Each row was made from one path, in order. Every step used is in the known rows, and no mark comes twice. Write each row's path.
Known rows
zetab -> nulilu -> kefar: [ -8.8  26.8  -1.9  15.8 -21.7  -4.1   7.8 -22.8  -6.9  14.1  -4.7   0.3
   3.3   2.2   4.2   1.1  12.8  -9.2   5.6   3.1   9.5   6.6  10.6 -19.1]
nulilu -> kefar: [ -8.9  15.1  -1.2  13.6 -15.5   3.0   9.6 -17.1  -9.6  -0.3   4.1   1.4
  -9.3  -6.6  -2.1  -4.8  22.5   2.5  -3.7  -3.5   4.6  -0.7   7.6 -35.6]
deror -> pamot -> sapug -> kefar -> nulilu: [ -2.0  26.8  -0.4   3.6  -5.0   6.2   4.5 -20.8  -0.3 -15.0  -6.6   5.3
 -13.7 -23.3  38.1 -16.3   1.1  -2.4   9.9   2.2   2.0  -8.8   8.5  26.9]
fiba -> guri -> romef -> pamot: [-12.3   0.3   9.3 -11.0   9.3   7.3  33.8   1.4  -1.1 -22.7  37.4 -11.7
 -18.6  -8.2   4.0 -15.3  33.9  12.7  -7.7 -26.3  -6.9   3.7 -12.3  39.3]
pamot -> deror: [-13.6  -6.8   5.5  -1.9 -10.4  14.2  18.8  -2.5  -0.2   5.6  18.9  15.6
 -31.3 -16.6 -12.7   1.4  16.8   2.4  -4.7 -15.2 -18.4   8.2  -8.2 -47.9]
pamot -> fiba -> guri -> romef: [ -3.2  -3.9   7.3  -4.9  -3.2  10.9  25.4  11.8  -0.7  -0.7  39.5  -1.2
 -25.1  11.7 -12.7   6.5  28.9  -2.1   0.2 -23.0 -15.4   3.1 -11.8  29.1]
guri -> fiba: [ 19.5  17.7   2.2  -4.1  -8.1   3.2  13.0   1.6   2.2   9.2  21.1   5.2
 -18.6 -33.5  -9.4  11.0   4.8  -2.8 -17.4  -8.2  -3.8  10.1  -3.2 -56.0]
zetab -> nulilu -> kefar -> sapug: [-12.4  20.2   2.0  20.3 -24.2  -5.1  12.8 -33.7   4.3   8.9 -15.9   5.6
   0.2  -4.5   4.4  -4.1   9.2 -13.2  14.4   7.8  16.5  -3.2  17.8 -17.3]
fiba -> pamot -> sapug -> kefar -> nulilu: [-20.6  21.1  -2.1   4.2  -5.0   3.7   7.9 -19.9  -0.5  -9.2  -5.9  17.0
 -16.2 -18.1  38.1  -5.1  12.6  -2.7  12.2  -2.7   3.0 -11.7   7.4  26.4]
deror -> pamot: [  9.7  14.1   5.1  -9.4  -4.9  12.6  16.5  -0.6  -0.3 -10.3  17.6  -4.3
 -19.7  -0.7   3.7 -11.9  14.1  10.0  -8.6 -11.4  -7.1   8.4  -5.3 -34.8]
zetab -> nulilu: [ -2.6  19.3  -2.5  -1.3 -17.4   3.5  11.9 -12.7  -1.4  16.7   4.0   1.2
  -5.7  -7.2   9.0   1.9   7.6  -9.5   0.3   0.4   4.1  14.7  -1.7 -32.9]
fiba -> guri -> deror -> pamot: [  5.2   1.8  11.3 -13.9   4.9  14.4  32.6  10.9   3.6 -18.1  32.9  -5.5
 -15.6  15.1 -10.1  -1.6  27.9  13.5 -12.1 -21.8 -25.7  -3.8 -13.0  54.2]
fiba -> guri -> romef: [-17.9  -0.2   1.5  -8.9  -3.2   4.9  26.5   2.8  -3.9 -16.9  32.9 -12.7
 -20.2   1.7   0.2  -2.5  35.3   2.6  -4.1 -29.2 -15.0   0.0 -10.8  25.6]
romef -> guri: [-14.1   1.7   2.9  -0.5  -7.7  13.4  22.9  -4.4   7.8 -13.5  21.3  -5.9
 -28.4 -17.3  -4.1   7.7  27.8   2.1  -4.0   4.7   3.3   7.2  -3.4 -17.2]
deror -> pamot -> nulilu -> zetab: [ -0.5  22.2  -1.7  -9.1 -11.2   0.8   6.1  -9.6   5.2   2.7  12.8   0.1
  -1.9   5.0  14.1 -15.3  -8.5   6.7  11.6  -2.5   8.3   4.8   3.7 -20.7]
kefar -> nulilu: [ -7.1  11.2  -3.4  -6.7 -17.6   7.4  11.6 -13.1   2.7   2.9   5.7  10.5
 -10.2 -18.7  10.2  -0.9   7.4  -6.4  -4.9  -2.9   6.1   5.3   1.4 -14.7]
fiba -> guri -> deror -> pamot -> sapug: [  1.0   8.7   4.7  -2.7  11.0   9.7  29.5   5.0   3.8 -16.6  25.2  -2.0
 -17.9  10.5  19.6  -7.7  20.8  10.4  -1.0 -16.6 -27.2  -9.1 -13.3  55.0]
fiba -> pamot: [ -9.2   8.9   3.3  -9.0  -5.2   9.5  19.5  -0.6   0.0  -5.0  18.0   7.2
 -21.5   5.8   3.6  -0.6  25.9   9.7  -6.6 -16.0  -6.5   5.4  -5.8 -34.6]
kefar -> sapug: [ -6.1   2.3   1.8   2.0 -13.4   9.6  18.8 -17.0   7.5  -4.1   1.4   9.1
 -20.7 -21.0   1.7  -9.1  13.3  -2.0  -1.4  -2.9   6.0  -2.4   2.2 -47.4]
deror -> pamot -> fiba: [ 24.9  10.0  11.1  -4.9  -5.1  17.6  15.2   8.1   3.3   6.5  24.6   7.4
 -24.3  10.3  -8.6  -2.5   7.9   5.0  -5.2  -5.2  -7.6  11.2  -6.2 -30.0]
deror -> pamot -> sapug: [  5.8  21.8  -1.4   2.2   1.4   7.9  13.6  -7.1  -0.5  -9.0   9.3  -1.1
 -22.3  -5.2  33.4 -17.7   7.0   6.6   3.0  -5.9  -8.1   3.3  -6.2 -33.9]
kefar -> nulilu -> zetab: [-11.6  12.4  -6.4  -9.4 -25.9  -2.5   0.3 -17.2   3.2   9.5   1.8   9.9
   0.3 -18.9  11.7   9.7   1.1  -9.6   1.6  -1.8   9.4   4.3  14.1   3.8]
nulilu -> zetab: [ -7.3  10.3  -5.1  -6.4 -19.8   0.9   2.4 -10.6  -2.7   8.0   9.0   2.1
  -6.5 -14.6   3.6   6.3  11.2  -1.1  -2.8  -5.4   2.3   6.7   7.5 -30.2]
pamot -> sapug -> kefar: [ -8.9  18.6  -5.9  12.9  -4.9   8.0   4.1 -20.6  -9.9  -4.9  -4.2   6.4
 -20.1 -34.9  28.0 -11.7  12.9  -2.1   5.0   3.1   1.7  -6.9   1.8 -24.4]
guri -> romef: [-23.0   9.1  -0.8  -8.3  -4.1   5.6  17.1  -3.3  -3.9 -13.5  27.1  -8.1
 -23.1  -6.5   5.2  -5.4  13.5   1.0  -3.5 -14.6  -4.4   7.0  -4.1 -17.8]
pamot -> sapug -> kefar -> nulilu -> zetab: [-18.7  23.9 -10.5   6.5 -20.1  -5.1  -8.8 -30.4  -3.2   3.4 -15.2  12.2
  -1.2 -38.1  37.5   2.0  -3.3 -13.2  15.5   8.3  12.0 -10.2  20.7  30.2]

Write each row's path
[  9.2   2.0  14.3 -10.6   2.9  12.7  28.4  17.9   2.8 -11.2  44.3  -8.7
 -26.8  25.6 -10.1  -0.9  25.7   5.5   0.4 -28.0 -21.6   3.5 -12.9  45.1] => deror -> pamot -> fiba -> guri -> romef
[ -3.2  23.8   8.4  15.4  -5.8  -8.9  21.0 -16.7  14.6   2.7   4.9  18.0
  -8.8  -5.7  -3.9  -5.4  -0.5   1.4  12.6  -2.5  15.0 -13.1  12.2 -29.2] => guri -> fiba -> pamot -> nulilu -> kefar -> sapug
[  1.3   2.3  14.7  -8.1  -0.8   5.8  24.2  12.9   9.4   8.3  32.8  21.4
 -35.5 -14.4 -22.2  19.7  13.7   4.9 -10.2 -25.3 -26.9   8.0  -6.4 -38.2] => guri -> fiba -> pamot -> deror
[ -6.7  28.9  -3.6   0.5 -13.6  -3.5  -5.9 -24.2   0.8  -8.6 -10.2   4.8
  -3.0 -23.2  39.8  -5.6  -6.1  -5.6  16.3   3.7   5.9  -9.2  21.0  45.8] => deror -> pamot -> sapug -> kefar -> nulilu -> zetab
[-27.2  10.3  15.0  14.4   3.5   6.5  34.1 -17.8  24.4 -31.1  14.4  -0.5
 -15.3  12.4  -7.3 -12.8   3.2   8.7  20.3  19.5  12.9 -18.1  11.2  53.7] => romef -> guri -> deror -> pamot -> nulilu -> kefar -> sapug
[ 22.1  -4.0  14.1  -1.3   2.3  18.2  29.1   7.1   2.1   9.0  30.2  10.8
 -18.0  -7.3 -12.3  -4.4  28.9   8.8 -10.6 -11.9  -4.4   7.5 -15.1  11.6] => romef -> pamot -> fiba -> guri
[-23.1  15.7   3.8  -6.7  10.9   6.5  25.0  -8.9   3.2 -13.8  29.8  -1.9
 -14.6 -12.4  18.4 -32.3  -4.0  10.4   6.7  -4.7  15.5   7.9  -8.9  -9.7] => guri -> romef -> pamot -> nulilu
[ 17.4  -5.3   6.2   0.5 -10.2  15.8  22.0   8.5  -1.2  15.3  25.6   9.9
 -20.0   3.7 -15.8   8.0  31.1  -0.8  -6.3 -15.0 -11.6   3.4 -14.0  -1.6] => pamot -> fiba -> guri
[-21.2  19.8   0.6  11.4  -6.6  -0.1  15.9 -14.3  -1.7   0.0   7.8  10.0
  -6.3  18.9   8.3 -15.3  15.0   9.7  12.0  -5.6  10.8  -5.5   2.9 -25.4] => fiba -> pamot -> nulilu -> kefar
[-10.1  14.0  -0.8  -1.1 -17.8   8.6   4.7 -20.4  -4.5  -4.8  -3.1  10.0
 -10.0 -34.3   6.0  -2.7  10.0  -6.7  -2.3   1.5  10.2  -4.2   9.0  10.0] => sapug -> kefar -> nulilu
[ -2.7   6.0  13.1  -5.7   8.7  13.5  22.8   4.2   2.6  -3.1  37.9   4.4
 -25.8  -7.0  -2.8  -9.0   5.9   5.9  -3.5  -5.7   3.1  14.0  -6.9  -0.4] => guri -> romef -> pamot -> fiba
[-13.3  16.0  -8.4  -2.4 -17.6  -0.6   3.2 -15.5   1.7  14.1   7.9   7.0
  -0.1  -9.9  12.1  -7.7  -6.2  -0.8  10.6   1.9  14.6   3.9   3.7 -36.4] => pamot -> nulilu -> zetab
[-25.3  13.4   6.5   9.4   7.7  -2.4  31.0 -12.9  -3.8 -18.7  26.9  -9.1
  -2.6   5.2   8.6 -29.7  21.6  12.4  11.0 -15.2  10.2  -7.2  -4.1  48.4] => fiba -> guri -> romef -> pamot -> nulilu -> kefar
[-12.0   4.7  14.0 -10.6   7.1  17.9  32.5   7.5  15.5 -30.1  35.9  -9.2
 -28.5   4.4 -11.3   7.0  17.8  12.3  -6.4   4.6 -11.5   2.6  -3.6  43.4] => romef -> guri -> deror -> pamot
[-29.7  21.8   4.3  10.1   7.0  -1.3  21.3 -19.0  -2.7 -15.4  21.5  -4.4
  -5.5  -3.6  14.1 -33.1   2.1  10.9  11.7  -1.3  20.4   0.1   2.9   4.3] => guri -> romef -> pamot -> nulilu -> kefar
[-18.8   5.9   5.8  -7.6  11.9   6.1  34.8  -2.7   2.7 -16.3  35.9  -6.3
 -11.5  -4.0  13.4 -29.1  17.4  12.4   5.5 -19.2   5.3   0.7 -16.3  33.1] => fiba -> guri -> romef -> pamot -> nulilu
[-15.4  17.5  10.4  12.1  -0.4   4.5  25.1 -20.1  12.7 -16.2   5.8   8.0
  -5.3  13.2  -1.0 -24.7  -7.9   8.7  15.3   7.8   9.1 -18.0   9.6  21.4] => guri -> deror -> pamot -> nulilu -> kefar -> sapug
[-11.6  23.6   3.5  -0.1   3.6   8.8  11.3 -14.7   3.6 -20.0   3.1   9.3
 -13.3 -17.1  29.1  -9.5  -7.4  -0.3   6.6   6.0  -6.2 -13.9   7.4  71.4] => guri -> deror -> pamot -> sapug -> kefar -> nulilu
[-15.1  17.2  13.2  17.8  -2.5  -5.7  30.5 -13.7  26.9 -13.2  14.0   9.1
 -19.1  -7.1 -10.1   6.4   9.6   1.3  17.1   9.3  18.9 -13.2  14.0   3.6] => romef -> guri -> fiba -> pamot -> nulilu -> kefar -> sapug
[ -6.4  21.2   8.0   9.0   7.8   2.7  18.7  -3.0  11.7 -17.9  18.1   3.7
 -34.0 -34.8  11.9  18.1  19.7   0.9   4.4   4.2  -2.9  -7.0   5.1  18.6] => romef -> guri -> fiba -> pamot -> sapug -> kefar
[  7.3  -8.4  10.3  -3.6  -1.3  18.4  28.5  13.9   3.5  10.2  35.1  13.8
 -19.2  10.3 -24.6  15.0  23.3   1.2 -10.1 -11.1 -20.0  -1.7 -15.0  43.5] => pamot -> fiba -> guri -> deror
[-24.2  -1.1   7.1  -4.9   0.7  15.7  29.9   1.0  12.3 -18.4  31.3  -2.3
 -27.2 -10.6 -14.2  14.6  20.4   4.2  -7.6   8.6  -5.6   2.1  -4.3  27.4] => romef -> guri -> deror
[-11.2   8.3  12.6  11.3   0.7   3.4  34.8 -13.8  12.0 -19.0  11.9   3.7
  -2.9  22.2  -7.0 -21.3  13.4  10.0  14.6  -7.4  -1.4 -24.9   2.2  64.9] => fiba -> guri -> deror -> pamot -> nulilu -> kefar -> sapug
[-21.3  17.2   0.8   1.0  14.9   4.2  21.1 -10.9  -0.9 -19.1  23.3  -4.0
 -24.1 -21.6  38.8 -23.9   6.1   6.7   4.8  -6.7   2.1   6.1  -6.1  -4.2] => guri -> romef -> pamot -> sapug
[ 15.2   7.7  15.1  -8.9   3.7  20.1  21.5  13.6   7.6   1.7  34.2  10.9
 -22.9  16.7 -17.9   4.2  -0.5   7.6  -8.6  -0.6 -15.9   6.1  -7.1  15.1] => guri -> deror -> pamot -> fiba
[-13.2  15.9   7.2  20.5  -2.4   2.3  22.7 -33.4   7.9  -6.2  -4.0  13.0
  -2.9 -17.9   9.3 -36.7  -0.4   8.3  14.5  10.8  31.3  -9.0   9.3 -25.1] => romef -> pamot -> nulilu -> kefar -> sapug
[-10.1  18.3   5.5  -6.9  -4.4  -7.4  18.3   2.3  22.9   1.5  30.5   5.2
 -14.0  -9.7  -3.2  22.7   1.7   1.5  10.5   3.2   9.8   4.0   7.1   6.3] => romef -> guri -> fiba -> pamot -> nulilu -> zetab
[-13.8  23.7  -2.4   4.4  -7.0  -2.8  -2.3 -32.3  -0.1  -3.2 -10.2  13.9
   0.5 -49.1  41.4 -10.7  -4.8  -4.0  12.1  10.8  19.2  -6.2  19.4  43.3] => romef -> pamot -> sapug -> kefar -> nulilu -> zetab
